Each row was made from one path, in order. Every step used is in the known rows, and no mark comes twice. Write each row's path.
In the rows, 128 means zero.
Known rows:
levuv, mebed, nizil, rorup, paka: [194 174 133 143  93 119 170 159 135 112  94  99 146 116  63 100  92 143
  70 161 110 120]
rorup, nizil, mebed: [199 168 152 141  76 105 147 139 179 120 117 117 135 110 110  91 141 135
  99 166 128 132]
nizil, rorup, levuv, mebed, setibad: [211 172 126 144 126 120 180 120 149 109 101 125 162 106 105 108 115 146
  87 146 126 107]
levuv, mebed: [138 147 134 163 109 105 152 147 135 118 111 117 152 147  97 131 105 156
  80 142 113 123]
rorup, nizil, mebed, setibad: [207 164 145 130  81 109 140 121 167 136 106 121 152 118 120 105 137 114
 102 155 132 117]
setibad, rorup, nizil, mebed: [198 186 143 133  98 113 127 135 181  95 115 123 140  88 140  72 110 163
 101 157 119 121]
rorup, levuv, garaf: [167 139 125 149  96 106 171 106 185 105 158  90 106  85  92  80 118 119
 115 163 116 107]
nabe, nizil, rorup: [202 162 122 105 107 141 153 123 150  93 100 162 154 101 115 107 133 160
 127 129 112 144]
rorup, levuv: [166 147 134 129 111 110 173 110 168 112 144 112 131  96 117  76 148 133
 100 144 116 122]
nabe, nizil: [165 139 123 108  92 128 139 119 147 108 124 150 145 117 121 105 137 139
 121 130 108 148]
rorup, nizil: [174 149 147 120  89 105 154 131 168 125 141 120 131 100 115  90 142 126
 118 147 122 125]
vazul, paka: [128 143 148 120  92 125 133 101 147  92 102 128 151 116 101 103 142 141
  93 142  85  93]
garaf, levuv, rorup: [182 169 153 146 100 164 172  84 186 124  96 144 144  98  94  84 130 154
  88 123 101 104]
mebed, nizil: [167 151 120 112 101 118 148 131 135 128 116 108 128 109 110  96 145 116
 103 146 120 120]
garaf, levuv: [155 154 155 130  88 149 149 102 159 136 108 141 146 107 108  89 149 148
  98 123  99 104]
nizil, mebed, levuv, rorup: [207 186 136 156 112 133 171 105 166 105  96 127 151 113  93  75 133 150
  87 132 119 107]
setibad, rorup: [141 163 128 122 133 123 133 119 148  91 115 128 149 101 138  92 105 173
 110 119 101 108]
rorup, paka: [129 143 156 123  89 117 169 121 151 114 122 101 148 122  73  93 109 141
  95 125  91 118]
garaf, levuv, rorup, nizil, mebed: [233 191 167 156  70 153 165 100 216 127  95 140 136  87  95  66 135 146
  80 158 115 117]
nabe, nizil, mebed, setibad, rorup, levuv, garaf: [224 163 106 131  80 131 124  97 183  92 117 129 135  88 135  80  95 128
 111 164 114 125]

Which path is each row?
[155 155 154 162  82 139 148 124 152 139 101 135 150 128  93 104 123 157
  74 141 103 108]
garaf, levuv, mebed
[236 163 114 121 102 134 163 116 153 104 109 153 160 101 118 101 119 138
 100 148 122 138]
nabe, nizil, rorup, levuv, mebed, setibad
[174 177 126 134 121 126 122 110 147 105  77 128 171 124 140 113 105 157
  92 127 114 100]
nizil, mebed, setibad, rorup
[175 153 113 127 121 120 142  86 165 103 136 106 135  80 137  82  91 123
 118 138 111  80]
mebed, setibad, rorup, levuv, garaf
[180 160 131 104 114 118 128 106 151 119 121 131 155  92 154  92 110 129
 121 123 117  96]
mebed, setibad, rorup, nizil
[230 176 122 133  89 143 156 105 168  99 104 154 148 109 108  70 136 143
 100 136 116 139]
nabe, nizil, mebed, levuv, rorup
[206 167 125 144 114 122 184 113 181  88 130 108 119  71  87  87 116 146
 122 159 119 104]
nizil, rorup, levuv, garaf
[241 186 161 146  74 157 159  83 205 140  86 143 150  94 103  77 131 127
  83 146 120 101]
garaf, levuv, rorup, nizil, mebed, setibad
[198 174 117 152 104 119 134 100 179  97 109 103 138  95 127  90  90 134
 100 158 117  91]
nizil, mebed, setibad, rorup, levuv, garaf
[198 174 120 147 111 118 160 158 129 114  89 115 144 119  89 116 113 145
  80 160 125 121]
levuv, mebed, nizil, rorup
[214 189 141 126  98 118 132 128 168 100 129 124 136  78 142  43 124 152
 106 147 120 106]
setibad, rorup, nizil, mebed, levuv
[203 175 119 108 118 130 162 133 136 111  94 118 138  92 103  97 143 136
 109 145 125 115]
mebed, nizil, rorup
[230 180 143 147  96 125 165 103 195 119  94 127 150 109 105  99 117 125
  92 150 132 118]
levuv, rorup, nizil, mebed, setibad
[216 174 149 132  76 110 151 131 165 126 131 119 135  99 112  58 156 122
 106 155 131 115]
rorup, nizil, mebed, levuv
[216 185 133 143  86 113 129 125 180  94 140 107 117  70 122  47  99 142
 120 163 120  95]
setibad, rorup, nizil, mebed, levuv, garaf
[201 166 146 139 106 120 178 113 194 111 125 127 131  93  99  85 121 135
 106 143 123 125]
levuv, rorup, nizil
[230 160 114 122  93 133 167 111 183  84 135 137 122  69 100  80 119 137
 133 162 115 137]
nabe, nizil, rorup, levuv, garaf
[211 181 141 147  85 152 154 135 147 135  83 130 143 102  89  90 128 148
  74 158 112 107]
garaf, levuv, mebed, nizil, rorup
